Every row comes from one small tree of marks. Brackets hold a mark, then the marks that hang from it, in alphabetical order. Every link used is in the known rows. Which tree was each row made from?
Known rows
{gosu mipeb {peviv pebed}}: [-22 -26 -20 -15  19  34   3 -39  -9 -23 -52  49  55  13  38 -42  68 -14
  27  35]
{mela buto mipeb piraf}: [-60  41  -7 -85 -27 -10  88  25 -14  -8 -49   4  -8  -7  11   2 -31 -27
 -62 -63]
{pebed peviv}: [ 14 -16  75   1  -1  12  -5 -18  15   5 -12 -13  13  28 -21 -38  23   4
  -2 -19]
{pebed {mipeb gosu}}: [-10 -34  48  -1  -1  -9 -41 -20 -13   2 -20 -21  25  40 -13  -2  25   9
   3   3]
{piraf mela}: [ 20 -22   6  71 -23  37 -28  28  25  10  27  37  -5  30  24 -21   4  29
  10 -21]
{gosu mipeb peviv}: [ -5  -7  12 -19  12  53  16 -17 -21 -43 -70  51  43  37  35 -57  73 -10
  35  64]
{piraf {mela buto}}: [ -2 -22  10  44 -25   5 -12  48  20  18  22  48   4  14  26 -34 -18  28
 -18 -30]
{piraf {mela buto {mipeb mitak}}}: [  1   4  -1  15 -19  -2   7  71  14  16   9  53 -23  -4  -5 -19 -41  11
 -30 -29]
{mitak {peviv pebed}}: [ 27 -23 -16  -9 -13  -5  -6 -41  54   4  24  21   8 -41  63  -1  46 -16
  29  -9]
{mipeb {gosu peviv}}: [ 36   1 -19  28  34  -7  -5  14 -29 -51 -11  -2  19  22 -14  27  35  -1
  39   7]
{mitak {mipeb gosu} {peviv katekov}}: [ 35   5 -34 -28 -19  22 -24 -21  51 -13  23 -12 -24 -13  53  28  24 -29
   8  64]
{peviv katekov {pebed {mipeb gosu mitak}}}: [-27 -51 -45  29  -3 -35 -41 -71  19  62  71 -68  -8 -33 -18  30 -41  25
  -2 -13]
{mitak {peviv katekov pebed}}: [ 11 -37 -40  10 -26   4  -5 -63  57  26  57  -8 -12 -58  67  -5  15  -5
  32   2]
{mipeb gosu {mitak {peviv katekov pebed}}}: [ 69  19 -70  19  19 -56 -18   1  18  -2  62 -32 -31 -42 -40  89 -17  -9
  42  32]
{peviv katekov {pebed mipeb}}: [-53 -73 -20  26 -23  -5 -33 -97  33  72  61 -57   2 -30  27 -16 -24  30
 -12 -30]
{mela {mipeb {mitak {peviv pebed}}} piraf}: [  7  63 -43 -72 -18  12  60   3  11 -14 -26  -1 -28 -20  -9  48  -2 -43
   1 -24]
{venok buto {piraf {mela {mipeb mitak}}}}: [ 29  37  79 111  33  32  -5  28 -56   0 -10 -17  24  57 -35 -29 -56   9
 -19 -48]
{pebed {mipeb {gosu {peviv katekov}} mitak}}: [ 19  -7  22 -13  14 -13 -34  -6 -23  -2  -7 -23  16  23 -39   4  11  10
  33  45]
{mipeb mitak}: [ 68  36  12   4   4 -28  18   1  21  -4  25 -21 -37   6 -32  26  -7  19
   3   9]
{venok {piraf mela}}: [  1   7  63  99  24  32 -30   9 -27  -8  19  -9  -6  26   0 -19   9  43
  -1 -22]
{peviv {pebed mipeb}}: [-29 -54  15   2  -6 -19 -33 -66  29  39  13 -15  28  -5  20 -12  20  15
 -15 -48]

Write each row's tree
[-18 -15 -13  33 -13  -1  -7  73  -2   4   2  49  -8   3   1  -7 -34   6
 -29 -40] : {piraf {mela buto {mipeb gosu}}}
[ -3  25  54  49  22   9  -7  40 -29  -5   6  15 -16 -10  -5 -20 -12  22
 -16 -14] : {venok {piraf {mela buto {mipeb {mitak peviv}}}}}
[-25  11  50  72  31   6 -16  41 -48 -12   3  -1  -8   7 -16  -8 -19  28
 -30 -36] : {venok {piraf {mela buto {mipeb gosu}}}}
[-55  43 -33 -71  -9 -30  72  44 -34 -23 -47  -8  -5  -3 -19  43 -38 -36
 -54 -58] : {mela buto {mipeb gosu} piraf}
[ 31  19   8 -27  -7   9  10 -14  19 -13 -27  29  -8  15   8  -3  35 -15
  18  74] : {gosu {mipeb {mitak peviv}}}
[ -6  -9 -52  -8  15  21   6 -44  -4   1  -7  15  18 -14   6 -22  20  -2
  36  69] : {gosu {mipeb mitak} {peviv katekov pebed}}
[-23  45 -40 -31  -7  16  49  14 -28 -36 -43 -23 -17  20 -23  61  -5 -34
 -14 -46] : {mela {mipeb gosu} piraf}
[ 15   3 -20 -17 -11   5   4 -34  26   8  -2  12 -12  -6  10   3  17 -11
  15  66] : {gosu {mipeb {mitak {peviv katekov pebed}}}}
[-40 -58  99 -16 -23  30 -44 -55   5  50  -8 -41  28  29 -18 -75   5  14
   0  13] : {pebed mipeb {peviv katekov}}
[-29  11  62  66  21  16  -8  31 -37  -3   1   5 -11   6  -3 -28 -16  32
 -34 -38] : {venok {piraf {mela buto mipeb}}}
[ 13   6 -22  13 -10 -12  -7  87   6   3   9  59 -19 -14 -10   8 -34  -5
 -10 -13] : {piraf {mela buto {mipeb gosu {mitak peviv}}}}
[ 24  12 -17 -14  10  21 -18  -6  13 -31  -8 -15  -4  30  16  20  24  -6
 -16  32] : {mitak {mipeb {gosu {peviv katekov}}}}
[  0 -27  64 -13   4 -13 -57 -18 -15  36   6 -56  14  25 -83  -9 -19   5
  15  39] : {pebed {mipeb gosu mitak} {peviv katekov}}
[ -16   71  -21 -113  -23  -26   90   43   -1  -10  -40   16  -22  -30
   -5   23  -32  -43  -35  -22] : {mela buto {mipeb {mitak peviv}} piraf}
[ 11 -23 -58  43  30 -15 -14 -16 -19 -20  24 -24  15  -9  -9  34  11   5
  34  -5] : {mipeb {gosu {peviv katekov pebed}}}
[-14   7  65  81  21   9 -19  23 -31  -2  16  -1   0  14   2 -28  -8  44
 -21 -28] : {venok {piraf {mela buto}}}
[-60  35 -52 -78   6 -26  68  40 -43 -28 -54  10  21 -16 -11  34 -21 -43
 -36 -57] : {mela buto {mipeb {gosu {peviv pebed}}} piraf}
[ -7 -50 -16  -9 -30   8 -23 -70  53  38  43  -7   5 -48  67 -21  22  -5
  32  13] : {mitak {peviv katekov {pebed mipeb}}}
[ 24  -4  39 -12   9 -31 -38  -3 -12   3  -8 -26   7  32 -48  22   9  10
  11  24] : {pebed {mipeb gosu mitak}}
[-11  73 -48 -98  -6 -47  74  63 -22 -26 -38   5 -18 -28 -34  64 -38 -52
 -26 -18] : {mela buto {mipeb gosu {mitak peviv}} piraf}
[-23 -17   5  23 -26  13   4  59  12  16   1  57 -11   1  21 -36 -29  12
 -35 -44] : {piraf {mela buto mipeb}}
[-38  -2 -19 -36  11 -35  47  37 -31 -16 -25   9  -9 -31  -7  -7 -33 -13
 -39 -28] : {mela buto {mipeb {gosu {peviv katekov}}}}
[ 61  15 -33  -4  -7 -26   7 -27  49  19  59 -16 -38 -47   3  29  -9   3
  29  25] : {mipeb {mitak {peviv katekov pebed}}}
[ 31  19  -5 -22  16  16 -17   5  11 -43 -24  -1   7  38  13  20  40 -13
 -16  26] : {mitak {mipeb {gosu peviv}}}
[ 27 -10  22 -19  -2 -22 -40 -10   2   9   7 -23   1   7 -26  17   9  -1
  33  49] : {pebed {mipeb gosu {mitak {peviv katekov}}}}
[ 12  10 -22 -13   9  40  20 -21 -17 -20 -25  17   5  11   5 -37  26   0
  42  96] : {gosu {mipeb mitak} {peviv katekov}}
[ -6 -34 -21   0  10  14  -9 -50   4  16  19 -10  26 -22  20 -37  18  17
  37  13] : {gosu {peviv katekov {pebed {mipeb mitak}}}}
